Known rows, with every way that one mark hangs from another:
Z_634{Z_90{Z_214} Z_435{Z_37} Z_877}: [ -2 -31  11  35   0  -3 -20  15 -16  18  -3   3   7   7 -10 -12  21  32
   8  10   2  -9   6  49  20 -43  -5  -1 -15  27   6  -1]
Z_214{Z_90 Z_877{Z_189{Z_349} Z_634{Z_435{Z_37}}}}: [  5  18  11  31 -14   5 -14  11   8 -15   6  -4   3   0 -15  16  18   8
   2  15  -6  -3  14  -2  23  -5  -7 -12   2   9  13 -11]
Z_349{Z_189{Z_247 Z_877}}: [-10  13 -14 -23  17  -5  25  -1   8   5   5   1   2   0  -1 -31  -1  -8
  -3 -16  -2  -6 -23 -15 -15  10   2   8  -1 -32 -17   2]
Z_989{Z_925{Z_189{Z_247 Z_349 Z_877{Z_214{Z_90}}}}}: [  2   0  -7   1   8 -29  -3  10   1   5 -16  -6  -6   9  -1  14 -16 -12
  -2   6   7   2 -16 -20  10  27  -4  -9  -6   4   4   9]
Z_90{Z_214{Z_877}}: [ 17 -13   9   5   5  14  12 -10  18  -2  30   7   3   7  -4 -28  -3 -29
   5   5  -8   1  18  20   5 -23   3 -11   6 -14 -28   5]
Z_430{Z_37}: [  1 -12   5   7  11  13  -2 -21   7  13  19  16   0   3 -13 -23  17  -9
  -7 -11   0 -14   7   9  -1 -14   8   3  16  -8  -5  16]
Z_189{Z_877{Z_214 Z_634}}: [ -9   5   5 -19  -5  -7   4  -4   3  10  12  11  -4   5   9   4 -18  -3
   0  -2   2  -3 -15   9   6   8   9  -7   9  -4  -5  -2]
Z_925{Z_189{Z_247}}: [  6 -12  -5 -14  30   6  14  -1   3  -2  -5   6 -11   1  -7 -21  -7 -11
   1 -18  -5  -6   5  -4  -6  -2  11  -1   2  -8 -11   2]
Z_214{Z_90 Z_877{Z_634{Z_435{Z_37 Z_189}}}}: [ -1  11  15  20 -16   9  -7  18   9 -14  23   1   4   5 -34   1  14  -9
  -2   9 -10 -11  16   2  38 -32 -19  -6  12  20  12 -15]
Z_634{Z_435 Z_877{Z_189 Z_214}}: [  1 -17   4  20 -13 -29 -10  -8 -12  35 -10  14  -4   7   8   2   2  30
  -3  13  16   0   0  15   6 -49  -2  -8   4   2   7 -13]
Z_90{Z_214{Z_877{Z_189 Z_634{Z_435}}}}: [ 13  -5  11   8 -15   0  -6 -11  -1   2  15   5  -2  -4  11   6   9  -5
   9  16  -6   5  22  25   4 -21  -4 -15   9 -11 -17 -12]
Z_214{Z_90 Z_877{Z_189 Z_634}}: [  9  20  18  19   2   8 -10  -8  26 -14  24   7  -4   6 -16 -10  11 -11
   1  10 -11  -8  19   0  16 -13   2 -17   9  -1  -4 -14]
Z_435{Z_37 Z_189}: [ -8 -16   1   5 -13  22   0  -2 -10   1  11   1   1   7 -28 -31  -2  -9
 -11 -24 -14 -25   0   1  -2 -39   6  12   8  19   8   7]
Z_925{Z_189{Z_247 Z_349 Z_877{Z_214{Z_90} Z_634}}}: [  0   5  -1  -9  16 -12   8  17  -1  -9 -28 -10  -9  -3   9  26 -19   2
   3   1  -3   6 -16 -12  -8  37   2  -1  -4  -5   2  -1]
Z_435{Z_37 Z_189{Z_349} Z_214{Z_877{Z_634{Z_90}}}}: [-15 -18   7 -13 -14  16 -12  11 -20 -18 -14 -22   6   4 -20  11  13  11
  -6  -6 -14 -13  11  11  -3 -26 -16   8  -4  40  14   7]
Z_214{Z_90 Z_877{Z_189{Z_247 Z_349 Z_925} Z_634}}: [  5  38   4   8   9   9  -1   1  19 -24   3  -8  -1 -15   3  14   9   2
   3  15  -2   6   6 -23   2  41   2   6   1 -14   1  -7]
Z_925{Z_189}: [ 11 -16   3  -7  15   2   8  -1   5   5   7  11 -12  13 -13 -17 -15 -11
  -4 -21  -6 -11  14   7   0 -24  14 -13   4   4 -21   1]
Z_989{Z_925}: [  0  -3  -2  -3   2  -9  -4 -17  11  13  26  24  -3  15 -15 -25   2 -23
  -1  -9   6 -11  10   2  25 -11   9 -26   1   8  -9  12]
Z_214{Z_90 Z_877}: [ 12  12  12  23  14  15   6   2  38 -13  39  12   5  14 -29 -32   5 -30
  -1   5  -4  -4  16  -2  29 -22  -2 -13   6  -3 -10  -3]
Z_90{Z_214{Z_877{Z_634{Z_435{Z_37 Z_189{Z_349}}}}}}: [  2 -15   4   6 -24  10   3  10 -13 -10   1  -9   6  -5  -3  14   5  -3
   4   8 -10  -2  17  17   7 -21 -14  -5   4   9 -10   0]
Z_349{Z_189}: [  0   1  -3 -17  11  -5  17 -11   9  13  16  15  -1  11 -17 -37   1 -13
  -4 -21  -7 -14   4   4  -6 -21  17 -15  -5 -11 -26   1]
Z_189{Z_349}: [  5  -6  -7   0  11  11  17  -7  12  -1   6  16   1   6   2 -14  -2  -9
   0 -17   5   0   7  -2  -4   1  14 -17  -5  -3 -12  14]
Z_189{Z_349 Z_877{Z_214{Z_90} Z_634{Z_435}} Z_925}: [ -3  29  -1   0 -21 -19  -1  17  -1   6   4  -1   5  -6  20  47 -18  14
   4  18  18  20 -18  -5  16  45  -4   5  -3   1   7 -11]
Z_90{Z_214{Z_877{Z_189}}}: [ 19 -10  10  12  -6  11   1 -19  12   0  21   2  -2   4   4 -23   0 -21
   2   6  -8  -2  17  17  -9 -26   5  -8   7 -18 -23   0]
Z_435{Z_37 Z_189{Z_247 Z_349} Z_214{Z_877{Z_634}}}: [-18 -14  -6 -25  -5  19   2   9 -19 -25 -23 -26   8 -10 -14   9  11  -2
  -4  -3 -20  -4   4 -14  -7  -4 -21  15   4  16  24   9]
Z_877{Z_189{Z_349}}: [  7  -4  -4   9   1   8   3 -19   4   2  -3  11  -5   3   9 -10   1   2
  -2 -15   4  -2   6  -5 -22  -5  18 -10  -3  -9  -6   7]
Z_189{Z_877}: [ -1   2  -3  -3   3  10  13  -1  18   6  23  13   2  11   3 -21 -12 -12
  -6 -12   3  -4 -11  -3   5  -3   2  -1   8 -12 -10   4]
Z_877{Z_189{Z_349 Z_925} Z_214}: [  7   6  -2  -2 -14  -9  -4 -19  -9  16  -7   1  -8  -2  20   8 -17  10
  -2  -3  13   3  -7  -4 -25  16  26  11  -4  -7  -3   1]
Z_435{Z_37 Z_189{Z_247 Z_349 Z_925} Z_214}: [-15 -12 -16 -24  -9  18  -3   6 -28  -9 -21 -25   9 -15  -5   4  -2   0
  -7 -11 -11   3  -8 -19 -20  12  -9  35  -3  15  29  12]

Rows:
[  6 -22  10  18 -18   4  -4   4  -9   3  11   3   5   7  -2  -8  19   0
   7   7  13   3  15  36   4 -57 -19   1  -3  14 -10  -6]
Z_634{Z_90{Z_214{Z_877}} Z_435{Z_189}}
[ 11 -14  15  12  13  14  -2  -6  10  -2  24   7   1  10  -6 -30  11 -11
  10   3   4  -5  15  37   3 -25   8  -5  -9   3 -22   7]
Z_634{Z_90{Z_214{Z_877}}}
[-13 -18 -17  -9  -9 -15   5  14 -24   9 -31 -11  12 -12  12  27   5  30
  -6   9  12  20  -2 -14  -5 -17 -34  17  -1   8  21  -4]
Z_634{Z_435{Z_189{Z_247 Z_349 Z_925} Z_214} Z_877}
[  6 -16   4   0  -4 -10   1  21 -16   0 -21  -5  -6   2  21  40  -9  22
   6  -2   4   6   1  26  -6   8  -5 -12 -10  12 -17  -5]
Z_925{Z_189{Z_349 Z_877{Z_634{Z_90{Z_214} Z_435}}}}
[-12  33 -17 -28  12   8  19   8   3 -12  -9  -6   2 -20  29  25 -12  12
   4  -3   8  11 -23 -26  -7  76   2  20   1 -23  -5   5]
Z_189{Z_247 Z_349 Z_877{Z_634} Z_925}
[  7  11  -1   7  -6  -2 -15   0   5  -2  13  -4   8  -7  -1   3  16  -9
   3  24   8  23   8  -7  15  -6 -23  10   3  -7  23 -16]
Z_634{Z_435{Z_214{Z_90 Z_877{Z_189{Z_247 Z_925}}}}}
[ -2   9  11 -11 -19   5 -10   4   5 -14  18 -13   7   0 -20  12  -4 -17
  -8  10 -14   5  18  -5  13 -16 -21   8   9  20   9 -13]
Z_435{Z_189{Z_925} Z_214{Z_90 Z_877{Z_634}}}
[ -1  30  -3 -15   7  10  10  -6   7 -16  -4  -7  -6 -16  16  16   4  11
   3   4   3   0   5 -20  -8  38   6  13   6 -22 -10  -1]
Z_214{Z_877{Z_189{Z_247 Z_349 Z_925} Z_634}}
[-13  34  -9 -29  10   9  12   3   7  -4   9   0   0 -17  20   7 -10   4
   3  -2   3   5 -21 -17   3  58   2  22   8 -23  -3  -2]
Z_189{Z_247 Z_877{Z_634} Z_925}
[  6   7   3  -4 -15  -9 -12 -24  -6  23  10   6 -10   1  11  -9 -17   1
  -2  -1  10  -3  -5   4 -15  -1  28  14   3  -6  -3  -5]
Z_877{Z_189{Z_925} Z_214}
[  3 -10  13  23  14 -16  -2  -1  16  18   7  14   0  15 -18 -20  -6   3
  -4   8  -1  -4   0  10  18 -32   8 -14  -3   9   4  -2]
Z_634{Z_877{Z_214{Z_90}}}
[  2 -11  15  -2  12   8 -10 -13  -4  -1  11  16  -6   0   2 -12  11  -2
  13  -6  -6  -5  15  45  -2  -4  19 -19 -12  14 -17   1]
Z_877{Z_634{Z_90{Z_214}}}
[ -4  12   0   8 -12 -17   0  14   2   3  -4   6   5   2  12  34  -8   6
   5  11  12  16 -14   3  15  20  -5 -16  -4   4   9  -7]
Z_189{Z_349 Z_877{Z_214{Z_90} Z_634{Z_435}}}
[ -7 -17  -1  30   1  -9 -29   7 -12   9 -20  -8   9  -4 -15  -5  25  22
  -2  19 -10   4  -1   0  15 -32 -23   3  -2  15  47 -12]
Z_634{Z_435{Z_37 Z_214{Z_90}} Z_877{Z_189{Z_247}}}
[ -7  32  -7 -19   6 -19  10   5   8  10   7  -9   3  -4  -1 -13 -14  -7
  -3   5   3   2 -34 -16  -8  34   6  25  -6 -27  -5  -7]
Z_349{Z_189{Z_247 Z_877{Z_214{Z_90}} Z_925}}
[ -7   4 -15 -16   1 -25   3  15 -11   3 -21   0  -6  -1  12  37  -4   7
   3  -1  11   2  -7 -16  16  32 -14 -17  -1   3  -3   3]
Z_989{Z_925{Z_189{Z_247 Z_349 Z_877{Z_634{Z_435}}}}}
[  0  20  -1 -11  -8   3  -3 -14  -4   0  -4   4  -8 -12  20  22  -5  18
   1  -8   0  -2   7  -6 -17  31  21  -1   0  -3 -11  -3]
Z_877{Z_189{Z_349 Z_925} Z_634}
[  8 -27  10  33   9  -5 -13  -9  -6   9 -24   0  -3   3  17  -5  12  37
   4   3   4  -4   7  31 -25 -25  10  -5 -19   9 -11   8]
Z_634{Z_90{Z_214} Z_877{Z_189{Z_349}}}
[-16   9  -5  -3   3   5 -12  16  -4 -10   0  -5  10  -9  -6   8  13  -3
   5  12 -10  12 -16  -4  23  22 -22   4   2   2  37  -9]
Z_189{Z_247 Z_877{Z_634{Z_435{Z_37 Z_214{Z_90}}}}}
[-17  -9  -6 -12 -15  -6   0   6 -35   4 -25  -1   0 -12   1  20   5  12
   6  -1   3  -1  -8   5  -1  -3  -2   4  -1  15  23  -2]
Z_877{Z_214 Z_634{Z_435{Z_37 Z_189{Z_247 Z_349}}}}
[-11   5 -10 -41  -6   8   9   4 -11 -18 -16 -20   6 -16   7  26   0   0
  -4   3  -4  12   5 -20 -14  19 -21  20   5   0   6   0]
Z_435{Z_189{Z_247 Z_349 Z_925} Z_214{Z_877{Z_634}}}
[ -8 -11   3  -4 -21  -2 -29 -10 -25   9  -3   5  -2  -5  -4  10  15  11
   2   0 -13  -3  12  19   6 -20  -1 -11   3  18  25 -13]
Z_877{Z_189 Z_634{Z_435{Z_37 Z_214}}}
[  3   6   0  14   0  -5   7   7  16   2   4   4   5  11   6   2 -17 -10
  -2   2  10  10 -20  -8   1  15   4  -4  -5  -4   4   6]
Z_189{Z_349 Z_877{Z_214{Z_90}}}
[  4  -6  -8  -6  -1 -18   2   8   3   8  -4   1  -7  16   0  14 -18  -6
  -9 -12   5  -8  -3 -14  11  10  -2 -18  -1   8 -17  12]
Z_989{Z_925{Z_189{Z_349 Z_877}}}
[ 12  -2   6  25  -4  -9 -11 -16   4   7  -5   8  -6   6   1  -5  -4  -4
  -1   3   4   4   1   1 -16  -7  20 -12  -8   2   9   0]
Z_877{Z_189{Z_349} Z_214{Z_90}}
[ -6 -16  -6   4 -11  22   7   4 -12  -5  -5  -4   3   4 -18 -15  -3  -2
 -10 -26 -10 -18   0  -8 -10 -22   6   9   1  20   6  14]
Z_435{Z_37 Z_189{Z_349}}
[ -5 -24   6  11 -16  16 -21   2  -8  -7   9 -10   8   9 -41 -25   4 -23
 -11  -9 -27  -9   7   4   5 -43 -10   4   3  36  35   0]
Z_435{Z_37 Z_189 Z_214{Z_90}}
[ -6   3 -12 -20  10 -17   5   8  -3  -3 -19  -2  -9   0   7  26 -10   1
  -1  -7   1  -7  -7 -19   7  37  -4 -13   0   2  -9  10]
Z_989{Z_925{Z_189{Z_247 Z_349 Z_877{Z_634}}}}
[ -6   7 -18  -9  21  13  25   4  12 -11  -8   2   6  -5  19  -6  -4  -3
   1 -11   9   9 -24 -25 -13  37  -2   8  -1 -26  -2  15]
Z_189{Z_247 Z_349 Z_877}
[  3 -10 -11 -12  19 -13   5  -1  -3   1 -14   4  -9   5  -4   1  -3 -11
   0 -13   4  -7   6 -16   4  16   5 -16  -6   3  -9  16]
Z_989{Z_925{Z_189{Z_247 Z_349}}}
[ 16   5  -3   2   2  13   7 -11   3  -9   2 -12   1 -14  21  -2  -1  -7
   6  12   0  12   5  -4 -22  19   4  14   1 -30 -20   5]
Z_90{Z_214{Z_877{Z_189{Z_247 Z_349 Z_925}}}}
[ -3  -9  -8  12  21  -2   9  -8   4   4 -28   2  -3  -5  12  -9   7  28
  -3  -4   3  -2  -3 -16 -19  -5   4   0  -2 -15   0   7]
Z_634{Z_877{Z_189{Z_247 Z_349}}}
[ 11  30   1  17  11  13   3   0  25 -18   8 -10   2  -8   0  -4   5  -6
   0  13   4   7   3 -29  -2  27   0  13   1 -20   4  -2]
Z_214{Z_90 Z_877{Z_189{Z_247 Z_349 Z_925}}}
[  1  -8  -4 -19  15  -8  13   6  -3   8 -12  -5 -11   4   6  -6 -24  -5
  -2  -7   2  -1 -19  -8 -10   7   4  11   6 -15  -5   1]
Z_925{Z_189{Z_247 Z_877{Z_214}}}
[ -7  16  -6 -10  13 -17  15   0   8   8   1  -2   3   3  -8 -26  -5 -15
  -2  -1  -2   0 -29 -10  -9  10   4   6  -7 -25  -3  -4]
Z_349{Z_189{Z_247 Z_877{Z_214{Z_90}}}}
[  6  18  -4  10   5  -6  -8 -13  -2   2 -12  -5  -6 -12  14   5  -6   2
   4  11  11  12 -14 -17 -22  36  20  15  -9 -14  16  -1]
Z_877{Z_189{Z_247 Z_349 Z_925} Z_214{Z_90}}
[ -2   4   8 -16  -6   1 -17  -7  -5  -8  -3 -10   0  -3   9  21   8  17
   2   6   1   4  15  10  -7   8  -1   3  -6  13   0  -3]
Z_435{Z_214{Z_877{Z_189{Z_349 Z_925} Z_634{Z_90}}}}
[ -1 -22   4  18 -25  -1  -7   5 -16   9   5   2   7   5  12  -1   9   7
   5   1  16   5  -7  34  -6 -41 -17   8  -5  13  -1  -6]
Z_634{Z_90{Z_214} Z_435{Z_189{Z_877}}}
